Each row was made from one small tree. The marks that hang from a mark follow it in brackets, in alphabetical order. Every link used is in the known rows. Write each row's tree.
Known rows
petig(poporig(bevuz neben(fifod) pato)): [  1.8 -44.1  16.5   1.2 -31.6  45.0  -2.2  29.4  13.7 -10.0   6.3 -45.1
 -17.5 -27.6 -28.0  39.7   4.3   4.5  -8.7]
fifod(laro sotan): [  0.7 -28.8  21.3  64.0 -18.1 -45.6  -0.7  21.4  30.4 -26.6 -31.7  31.2
   2.8 -41.2  -8.9 -59.8 -29.9  38.2  -6.3]
poporig(neben(fifod(laro sotan))): [ -5.6 -58.0  24.6  79.0 -21.5 -23.4  -0.8  33.5  10.1 -15.6 -21.7 -12.7
  -7.1 -34.6  -6.8   2.7  -5.3  31.6 -11.1]
fifod(laro neben(poporig(bevuz)) sotan): [  0.7 -34.2  33.2  41.0  -5.9 -52.4  34.4  12.5  15.1 -11.0 -35.7  13.8
  18.4 -10.5 -15.3 -37.1 -12.1  38.4 -16.3]
petig(poporig(bevuz neben pato)): [ -6.3 -25.9  15.1  11.1 -37.4  28.4  -6.1  28.9  14.7  -8.4  -1.6 -12.5
  -8.5 -32.9 -32.1  15.4 -18.3   1.4  -3.1]
fifod(sotan): [  5.0   9.1  12.8  60.8 -19.3 -50.9  24.6  16.5  33.5 -28.7 -31.7  35.0
  -6.8 -48.3 -12.0 -60.9 -18.6  35.7  -2.0]
poporig(pato): [-14.3  -6.5   2.7  14.1 -22.8  -3.4   3.2   3.8  20.0 -33.8 -14.0   4.8
  -7.2 -27.8  -9.7 -29.0 -22.1  24.1  -1.3]
bevuz(poporig(neben pato)): [-29.5  -2.5  14.9  44.2 -37.0  -4.9  -7.1  34.0  -6.7 -18.0 -17.6  -8.7
  14.2  19.5  -8.0  16.7 -17.7  16.0  -7.5]
muro(petig(poporig(bevuz pato))): [  4.6 -20.5   8.4 -13.0 -24.6  38.8  -0.5  21.5  58.0 -14.6 -10.3  15.7
 -11.0  -6.2 -25.0 -11.9 -16.7  14.1  -2.9]
poporig(bevuz neben(fifod) pato): [-27.2 -46.0  13.6 -15.5 -32.5  32.7   3.0  17.6  -1.3 -19.8   1.9 -43.0
 -15.9 -21.5  -5.6  50.2   2.1  12.3  -5.1]
bevuz(poporig): [  5.7  26.5   6.8  54.8 -21.6 -23.8  -4.4  31.9  24.0 -25.5 -24.4  15.5
  11.1  13.3  -2.5 -50.8 -17.0  29.4  -8.3]
fikon(bevuz(poporig(neben(fifod(sotan))))): [-11.0  -3.8  22.0  53.9 -24.0 -58.0  11.5  45.8   7.6 -12.2 -26.4 -10.8
   0.5  -6.8  -1.2   9.2  27.3  30.6 -24.0]
neben(poporig): [ 20.7  34.7   4.2  52.3  -6.1 -41.4   3.7  13.0  29.1 -30.7 -24.9  14.4
  17.5   5.6 -12.2 -50.4 -11.5  31.9  -4.1]
muro(petig(poporig(bevuz neben))): [ 15.5  -9.5   8.8  40.4 -27.1  30.7  -5.3  42.2  54.4   1.9 -11.5  15.7
  -6.5 -11.1 -21.2  -3.7 -15.5   8.9  -2.2]
muro(petig(poporig)): [ 35.9  12.1   1.8  60.3 -10.4  10.7  -0.2  28.1  73.2 -17.0 -19.1  31.0
  -9.0 -11.7 -21.8 -56.1 -17.7  25.0  -1.7]
fifod(neben(poporig) sotan): [ 12.0  13.9  23.2  81.2  -3.3 -70.2  62.5   3.2  20.1 -19.2 -43.7  19.8
  11.3 -17.1 -18.4 -52.4  -2.7  43.2 -10.5]
poporig(bevuz neben): [-10.1  -5.4   9.4  21.4 -31.9  -1.6  -4.6  28.8  13.5 -12.3  -8.7   0.7
  -3.2 -32.8  -5.7  -6.2 -19.1  13.3  -0.3]
fikon(bevuz(poporig(pato))): [-24.8   6.0   7.9  -6.2 -21.8 -34.1 -10.8  21.5  12.8 -26.1 -22.0   2.2
   6.3   9.3  -2.7 -22.1  -0.3  25.6 -16.9]
petig(poporig(neben(fifod) pato)): [ 10.2 -34.9  13.5  46.2 -24.8  33.6  -0.8  24.7  14.0 -16.4  -1.7 -40.1
 -18.7 -25.6 -28.5  24.6   2.8  11.6  -7.9]
petig(poporig(neben(fifod(laro)) pato)): [  4.9 -74.7  22.6  50.2 -21.5  38.0 -27.3  30.8  11.2 -13.6   1.0 -43.8
 -10.7 -19.6 -24.6  24.1  -7.9  14.6 -11.5]

Which tree is each row?
[ -3.3  -6.1  22.4  84.2 -28.8 -32.8  20.2  44.7   4.0 -15.6 -29.8  -9.8
   4.1   2.8  -8.8   9.9   9.4  30.3 -14.9]
bevuz(poporig(neben(fifod(sotan))))
[ -6.3 -30.3  13.0   9.3 -33.7  43.9  -1.9  32.5  40.5  -3.2  -6.2   4.1
  -7.2  -8.7 -25.7  26.0 -15.9   6.2  -1.5]
muro(petig(poporig(bevuz neben pato)))
[ -9.5 -53.5  21.2 -27.0 -11.6   8.7 -13.3  13.8   6.3 -30.4  -7.0 -34.9
  12.7  21.4 -10.2  19.7   0.8  26.4 -14.1]
neben(fifod(laro) poporig(bevuz pato))
[-21.6 -21.5  16.6  36.4 -32.2  13.6  -2.1  31.1  -8.8 -20.0 -10.3 -40.6
   4.0  24.3  -2.9  42.2   3.9  18.8 -13.2]
bevuz(poporig(neben(fifod) pato))
[-15.5 -11.0  18.2  -9.3 -12.0 -13.4  38.6  -6.9   3.5 -17.9 -17.7 -13.3
   8.9   1.8 -15.3  -5.8  -5.7  26.2 -10.0]
fifod(neben(poporig(bevuz pato)))
[ -0.9 -55.4  16.3  62.1 -17.6   6.9 -24.1  29.4  12.7 -17.9  -4.5 -29.7
  -7.4 -20.1  -0.2   2.3  -9.3  25.1 -10.5]
poporig(neben(fifod(laro)))
[  7.0 -27.0  30.2  84.9   0.9 -66.4  36.2   8.8  15.6 -17.2 -41.6  15.4
  20.4  -8.5 -18.0 -53.8 -13.7  46.1 -14.8]
fifod(laro neben(poporig) sotan)
[-30.9 -20.8  12.4   6.5 -26.6 -11.8  -9.8  33.7  -7.1 -17.6  -8.5 -41.2
   0.6  13.3   1.5  40.1  23.6  19.1 -22.5]
fikon(bevuz(poporig(neben(fifod) pato)))
[-32.5 -48.6  22.9  -1.5 -37.0   1.2  26.6  22.6  -1.9 -17.8 -13.3 -24.2
 -16.3 -38.4 -13.1  50.1   5.8  19.2  -7.8]
poporig(bevuz neben(fifod(sotan)) pato)
[ 17.7 -28.6  25.2  65.2  -3.2 -50.3   9.8  21.5  22.5 -33.8 -31.9  -1.9
  14.1   1.7 -12.9 -26.6   3.8  45.0 -14.6]
neben(fifod(laro sotan) poporig)
[ 10.8 -20.2  19.9  68.1   4.2 -35.6  11.8   5.0  16.6 -17.0 -27.4  -1.3
  17.7   6.2 -10.0 -53.0 -15.6  38.7 -14.3]
fifod(laro neben(poporig))
[-34.1 -26.7  10.6 -10.2 -38.8  12.1  -2.1  18.8   1.6 -16.6  -4.4 -11.0
  -6.9 -27.7 -10.2  24.7 -19.3  10.0  -1.3]
poporig(bevuz neben pato)
[-36.6  -2.3  11.5  14.0 -32.3 -29.0 -14.7  31.4  -4.4 -14.8 -17.4  -9.1
   9.8  10.6  -3.0  15.4   0.6  15.1 -16.1]
fikon(bevuz(poporig(neben pato)))
[-27.8 -63.4  22.9  42.1 -30.1  21.7 -28.4  35.9 -12.0 -17.1 -10.9 -43.2
  10.4  32.6   0.1  40.7  -6.3  22.2 -18.1]
bevuz(poporig(neben(fifod(laro)) pato))
[-29.0 -79.0  27.3  49.8 -27.8  -7.4   1.4  23.2  -3.4 -22.2 -17.5 -23.4
  -8.3 -30.0 -10.9  31.8  -7.9  28.0 -11.6]
poporig(neben(fifod(laro sotan)) pato)
[  7.8 -38.4  10.3  43.5 -21.8  47.0   2.5  28.9  39.0 -10.7  -5.2 -25.3
 -17.1   1.5 -21.5  36.1   4.5  14.5  -6.9]
muro(petig(poporig(neben(fifod) pato)))
[ -8.3 -45.7  30.9  90.0 -27.5 -27.2  -6.3  51.8   2.3 -12.6 -29.5 -13.8
  12.9  10.7  -4.0  11.7  -2.5  32.0 -18.2]
bevuz(poporig(neben(fifod(laro sotan))))
[ -4.7 -39.5  20.9  73.2 -24.7   3.7 -29.1  46.8   1.3 -13.7 -13.1 -33.7
  14.0  26.3   2.7  10.9  -4.9  25.6 -18.1]
bevuz(poporig(neben(fifod(laro))))
[ 24.7 -23.7  13.8  31.6 -25.2  31.3  -4.2  40.2  27.1  -7.1   1.1 -30.9
 -17.2 -31.2 -24.5   9.5   5.7   8.1  -8.3]
petig(poporig(bevuz neben(fifod)))
[-31.4 -84.8  22.6 -13.4 -30.4  36.9 -23.8  25.0  -4.5 -17.2   3.9 -45.9
  -8.0 -15.9  -4.0  50.1  -8.5  12.5 -11.0]
poporig(bevuz neben(fifod(laro)) pato)
[ -7.4 -20.3  22.8 -14.5 -17.2 -25.9  34.9  11.8   9.7 -32.2 -25.0 -14.1
   5.5  -1.3 -20.9  20.7  15.2  31.6  -9.7]
neben(fifod(sotan) poporig(bevuz pato))
[  1.0  -1.0  12.6  67.4 -27.5  -0.3  -3.6  42.0   4.2 -14.9 -15.0 -29.2
   3.8  20.7   0.6  11.2   6.6  23.9 -11.5]
bevuz(poporig(neben(fifod)))
